What can hang from each mark:
giso: dala
kone: dala dulus
sepak: rifar
pepaza: padem
dulus: dala padem rifar
tatokem: dulus padem pepaza
rifar: dala sepak
visezi: dulus
dala: giso padem

Every row comes from one small tree of marks. The marks that hang from a mark follow it in brackets, in alphabetical order. Every link used is in the known rows. Which tree was each row made from?
Known rows:
tatokem(pepaza): [-0.45 -0.25  0.48  0.10 -0.17 -0.55 -0.43 -0.03 -0.35  0.10 -2.44  0.34
  0.13 -0.43 -0.23  1.37  0.14 -0.70 -3.58 -0.93  1.19  1.88]
visezi(dulus(dala(padem))): [-0.48  4.23 -0.77 -1.13 -1.90  0.76 -0.59 -0.80  0.71 -0.35  0.06  0.95
  0.36 -1.03 -1.36  0.83  0.86  0.76 -1.30 -0.61 -0.21 -1.58]
tatokem(dulus(dala(giso) rifar(sepak)) padem): [-1.41  2.85 -1.27 -4.60 -0.70 -2.00 -0.52 -1.37 -0.04 -1.20 -2.35  0.48
  1.39 -1.28  1.02 -0.83 -1.87 -0.47 -5.82 -3.91  0.31  3.02]
sepak(rifar(dala)): [-0.37 -0.64 -0.77 -0.30  1.12 -0.07  0.18  0.02  0.96  2.10  3.21  1.28
  0.11 -0.37 -1.97 -1.15 -1.33  0.47 -0.78  0.72 -0.78 -1.36]
kone(dala(giso) dulus(padem rifar(sepak))): [-2.18 -2.54 -2.05 -0.02 -0.03 -3.04  1.66 -1.35 -3.62 -3.60 -1.69 -2.53
  3.84 -1.95  1.69 -1.17 -2.56 -0.33  2.84 -2.17  1.56 -2.34]
rifar(dala(giso padem) sepak): [ 0.64  0.34 -1.57 -0.31 -3.57 -0.99  0.47 -0.46 -1.52  0.02  1.25  0.59
 -0.75 -1.65  0.68 -1.08 -3.30  2.28 -0.88 -1.69 -0.98 -3.67]
tatokem(dulus(dala rifar) pepaza): [-2.35  2.96 -0.26 -3.79 -0.10 -0.94 -0.44 -0.74  0.67 -0.81 -3.71  0.55
  1.55 -0.26 -0.62  0.47 -0.34 -1.10 -6.26 -1.63  1.50  4.02]
tatokem(dulus(dala) padem pepaza): [-1.08  2.35 -0.37 -4.52 -0.77 -1.45  0.22 -0.96 -1.08 -1.13 -4.36  1.68
  0.99 -1.54 -1.02  1.97  0.05 -2.25 -8.47 -3.39  1.27  6.30]
visezi(dulus(padem rifar(dala sepak))): [-1.86  3.48 -0.38  0.28  0.04  0.47 -1.82  0.10  0.71  0.59 -2.05  0.58
 -1.03 -0.60 -1.19 -1.06 -0.03  1.54  0.71  0.12  1.01 -3.04]
tatokem(padem): [ 0.37 -0.65 -0.08 -0.72 -0.45 -0.63 -0.14 -0.20 -1.00 -0.16 -1.67  0.46
 -0.99 -0.21  0.00  0.73  0.49 -1.09 -3.00 -2.27  0.55  1.53]
rifar(dala): [-0.16 -0.45 -0.34 -0.69 -0.94 -0.27  0.63 -0.37 -0.97  0.43  0.36  0.78
 -2.30  1.05 -2.47 -0.57 -1.18  0.32 -0.18  1.51 -0.23 -1.35]
rifar(sepak): [ 0.29 -0.29 -0.41  0.06  0.88  0.55 -0.60  0.43  0.84  1.09  0.79  0.59
  1.25 -2.63  1.42 -0.98 -1.63  1.13 -0.47 -1.43 -0.37 -0.19]
rifar(dala sepak): [ 0.13 -0.75 -0.74 -0.62 -0.09  0.29  0.00  0.03 -0.13  1.54  1.14  1.37
 -1.03 -1.53 -1.06 -1.58 -2.77  1.43 -0.66  0.05 -0.60 -1.57]
pepaza(padem): [ 0.13 -0.72  0.62 -0.59  0.04 -0.20  1.14 -0.03  0.71 -0.45 -0.86  0.81
 -0.07 -0.23  0.00  0.68  0.64 -0.81 -2.19 -2.75  0.53  1.25]
kone(dulus(padem)): [-0.85 -2.39 -1.21 -0.16 -0.61 -0.77  0.77  0.65 -2.46 -1.46 -1.80 -1.21
  1.54 -1.57  0.47  0.00  0.99 -0.90  1.09 -0.15  1.34 -1.32]
dulus(dala(giso padem) rifar(sepak)): [-0.67  0.61 -2.35 -3.20 -1.91 -1.48 -1.35 -1.43  0.22 -0.78  0.58 -0.52
  1.69 -1.62  1.26 -2.45 -2.05  0.97 -3.27 -3.26  0.22 -2.37]
tatokem(dulus(rifar(dala)) padem pepaza): [-1.97  2.24  0.41 -2.26 -1.51 -1.45 -0.15 -0.26 -0.77 -0.50 -6.18  0.84
 -1.37  0.84 -0.34  1.69 -0.07 -1.53 -8.16 -3.33  2.16  4.22]
dulus(dala): [-0.11 -0.18 -1.27 -3.60  0.67 -0.40 -0.26 -1.25 -0.03 -0.33  1.38  0.78
  1.12 -1.15 -2.10 -1.15 -0.51 -0.73 -1.69  0.24 -0.32  0.92]
rifar(dala(padem)): [ 0.38 -0.02 -0.80 -0.29 -3.40  0.19  1.20 -0.02 -1.67 -0.11  0.13  0.69
 -2.54  0.90 -1.76  0.18 -0.14  0.47 -0.47  0.11 -0.05 -2.67]
visezi(dulus(dala(giso) padem rifar)): [-2.01  4.19 -1.13 -2.00 -0.15 -1.19 -2.09 -1.42  0.28 -1.06 -1.39 -0.01
  0.63 -0.61 -1.41 -1.32 -0.13  0.81 -0.11  0.02  0.74 -2.15]
giso(dala(padem)): [ 0.57 -0.92 -0.96  1.13 -3.72 -1.20  2.06  0.73 -0.33  0.12  0.77  0.36
  0.14  0.53  0.03  2.36  0.24 -0.28  1.17 -1.28 -0.73 -1.32]
tatokem(dulus(dala rifar) pepaza(padem)): [-2.24  2.45  0.18 -4.20 -0.08 -1.09  0.35 -0.81  1.16 -1.09 -4.30  1.12
  1.48 -0.45 -0.59  0.93  0.11 -1.67 -7.79 -3.56  1.86  4.91]
rifar(dala(giso padem)): [ 0.38  0.64 -1.20 -0.37 -4.42 -1.55  1.06 -0.89 -2.37 -1.07  0.50 -0.01
 -2.02  0.99 -0.74 -0.10 -1.66  1.18 -0.41 -0.26 -0.61 -3.49]
visezi(dulus(padem rifar)): [-1.93  3.86  0.02  0.56  0.09  0.34 -1.82  0.07  0.76 -0.16 -2.61 -0.10
 -0.52  0.14 -0.65 -0.32  1.31  0.82  1.00  0.08  1.31 -2.27]
dulus(padem): [-0.39 -0.27 -0.70 -0.88  0.82 -0.30 -0.29  0.36 -1.73 -0.87 -1.18  0.22
  0.27 -1.13 -0.99 -0.92  1.07 -0.53  2.44  0.56  0.89 -0.29]

Which tree is each row?
[ 0.00 -0.37 -1.12 -0.02 -0.59  0.33  0.60  0.33  0.47  1.72  3.04  1.20
 -0.05 -0.49 -1.46 -0.62 -0.61  0.56 -1.00 -0.28 -0.67 -2.27]
sepak(rifar(dala(padem)))
[ 0.12 -0.07 -1.10 -0.70 -1.15 -1.50 -0.14 -0.88 -0.80  0.57  1.51  0.66
 -0.53 -1.45 -0.03 -1.81 -4.33  2.15 -0.60 -0.27 -1.16 -2.35]
rifar(dala(giso) sepak)
[-1.57 -0.05 -2.52 -4.47  1.35 -2.29 -2.24 -1.47 -0.77 -1.08 -0.37 -0.25
  2.21 -2.53 -0.47 -4.13 -1.99  0.28 -0.55 -1.26  0.94 -1.36]
dulus(dala(giso) padem rifar(sepak))
[-1.08  2.81 -0.62 -4.55 -1.48 -2.67  0.13 -1.62 -1.53 -1.83 -4.12  1.18
  1.34 -1.46 -0.32  1.78 -1.02 -1.74 -8.46 -3.63  0.87  5.74]
tatokem(dulus(dala(giso)) padem pepaza)
[-1.18 -2.12 -1.89 -1.78 -2.23 -0.59  0.36 -0.20 -1.04 -1.26 -1.20 -1.53
  1.57 -0.70  0.63 -0.40  0.67 -0.89 -2.75 -1.89  1.39 -2.11]
kone(dulus(dala(padem) rifar))
[-1.01  2.45  0.51 -1.98 -1.24 -1.16  0.36 -0.11 -1.04 -0.92 -5.33  1.11
  0.17 -0.72  0.45  2.74  0.39 -1.75 -7.30 -3.55  1.48  5.64]
tatokem(dulus padem pepaza)
[-1.97  2.54  0.20 -2.29 -2.03 -2.30 -0.17 -0.69 -1.11 -0.99 -6.00  0.52
 -1.15  0.86  0.15  1.59 -0.86 -1.19 -8.14 -3.47  1.91  3.84]
tatokem(dulus(rifar(dala(giso))) padem pepaza)
[-1.35  4.20 -0.30  1.05 -2.25  0.06 -1.39 -0.40  1.22  0.47 -1.13  0.09
 -1.08  0.16  0.38 -0.21 -1.06  2.29 -1.13 -1.13  0.19 -3.85]
visezi(dulus(rifar(dala(giso padem) sepak)))
[-1.73  2.81 -0.79 -4.44  0.30 -1.01  0.17 -0.52 -1.29 -1.58 -3.53  1.35
  2.14 -2.09 -1.70  0.60  0.35 -1.50 -3.78 -0.73  1.33  4.54]
tatokem(dulus(dala padem) pepaza)
[-1.83 -2.56 -2.05 -2.65  0.03 -1.14 -0.23 -0.21 -1.74 -1.50 -1.85 -1.33
  1.90 -1.35 -0.58 -1.59  0.71 -1.37 -0.82 -0.48  1.90 -1.41]
kone(dulus(dala padem rifar))
[-1.00 -0.08 -0.50 -0.15 -2.11 -0.05 -0.32  0.03 -0.11  0.21 -1.37 -0.46
 -2.40  2.10 -0.61 -1.01  0.02  0.39 -1.40 -0.62  1.09 -2.95]
dulus(rifar(dala(padem)))
[-1.00  0.39 -0.76 -0.19 -2.84 -1.28 -0.39 -0.58 -0.57 -0.46 -1.11 -0.97
 -2.04  2.16  0.09 -1.19 -1.08  0.86 -1.36 -0.90  0.72 -3.48]
dulus(rifar(dala(giso padem)))
[-2.05  2.43  0.85 -1.65 -0.11 -0.52  0.22  0.31  1.59 -0.33 -4.89  0.85
  1.33 -0.92  1.58  1.25 -0.36 -0.61 -6.85 -4.39  1.91  4.15]
tatokem(dulus(rifar(sepak)) pepaza(padem))
[-1.39  3.34 -1.29 -3.58 -1.19  0.24  0.12 -0.23  0.94 -0.72 -1.06  0.43
  1.91 -1.24  0.82 -0.88 -0.54  0.26 -3.08 -2.41  0.22  1.13]
tatokem(dulus(dala(padem) rifar(sepak)))
[-1.74 -2.44 -1.16 -0.12 -0.44 -0.88 -0.04  0.66 -1.73 -1.27 -2.83 -1.89
  1.07 -0.54  0.91 -0.79  1.06 -0.86  0.34 -0.64  2.13 -2.05]
kone(dulus(padem rifar))
[-1.84 -2.31 -1.49 -0.50 -1.40 -1.89  0.17  0.05 -2.52 -1.52 -2.43 -1.86
  0.20  0.03  0.19 -1.17 -0.26 -0.37  0.28 -0.11  1.74 -3.13]
kone(dulus(padem rifar(dala(giso))))
[-1.87  3.58 -1.08 -1.93  0.96  0.36 -2.31 -0.60  1.16  0.16 -1.26  0.76
  0.89 -1.96 -1.45 -1.60  0.17  0.86 -0.38 -0.46  0.91 -1.70]
visezi(dulus(dala padem rifar(sepak)))
[-1.22  4.06 -0.95 -1.06 -1.27  0.89 -1.69 -0.57  1.84  0.40 -0.58  0.58
  0.56 -1.29 -0.21 -0.44  0.13  1.34 -2.28 -1.83  0.42 -2.40]
visezi(dulus(dala(padem) rifar(sepak)))
[-2.19  2.58  1.02 -1.68 -0.56 -0.78  0.54  0.08  1.19 -0.86 -5.27  0.54
  0.68  0.37  0.89  1.73  0.46 -1.18 -6.63 -3.73  2.08  4.26]
tatokem(dulus(rifar) pepaza(padem))
[ 0.65 -0.34 -1.24 -0.24 -2.53  0.77  0.58  0.40 -0.82  1.00  0.93  1.29
 -1.27 -1.74 -0.33 -0.82 -1.75  1.59 -0.95 -1.35 -0.44 -2.89]
rifar(dala(padem) sepak)
[-1.76 -0.17 -1.11 -1.35 -0.32 -1.93 -1.11 -0.52 -1.81 -0.98 -2.14 -0.70
 -1.63  1.16 -1.42 -2.63 -0.70  0.24  1.28  0.65  1.49 -2.86]
dulus(padem rifar(dala(giso)))
[-0.84 -0.30 -0.79 -0.10 -1.52  0.35 -0.75  0.31  0.47  0.99 -0.84 -0.05
 -1.50  0.24  0.38 -1.71 -1.13  1.17 -1.75 -1.65  0.86 -3.07]
dulus(rifar(dala(padem) sepak))
[-0.62 -1.75 -1.90  0.93 -3.62 -2.46  3.56 -1.44 -4.29 -4.25 -0.43 -2.36
  3.26 -1.07  1.99  1.46 -1.58 -0.38  1.82 -2.76  0.50 -2.62]
kone(dala(giso padem) dulus)
[-0.68 -0.06 -1.97 -3.14 -0.88  0.27 -1.25 -0.54  0.92  0.21  0.24  0.18
  1.18 -1.70  0.24 -2.19 -0.49  0.26 -3.33 -2.91  0.75 -1.59]
dulus(dala(padem) rifar(sepak))
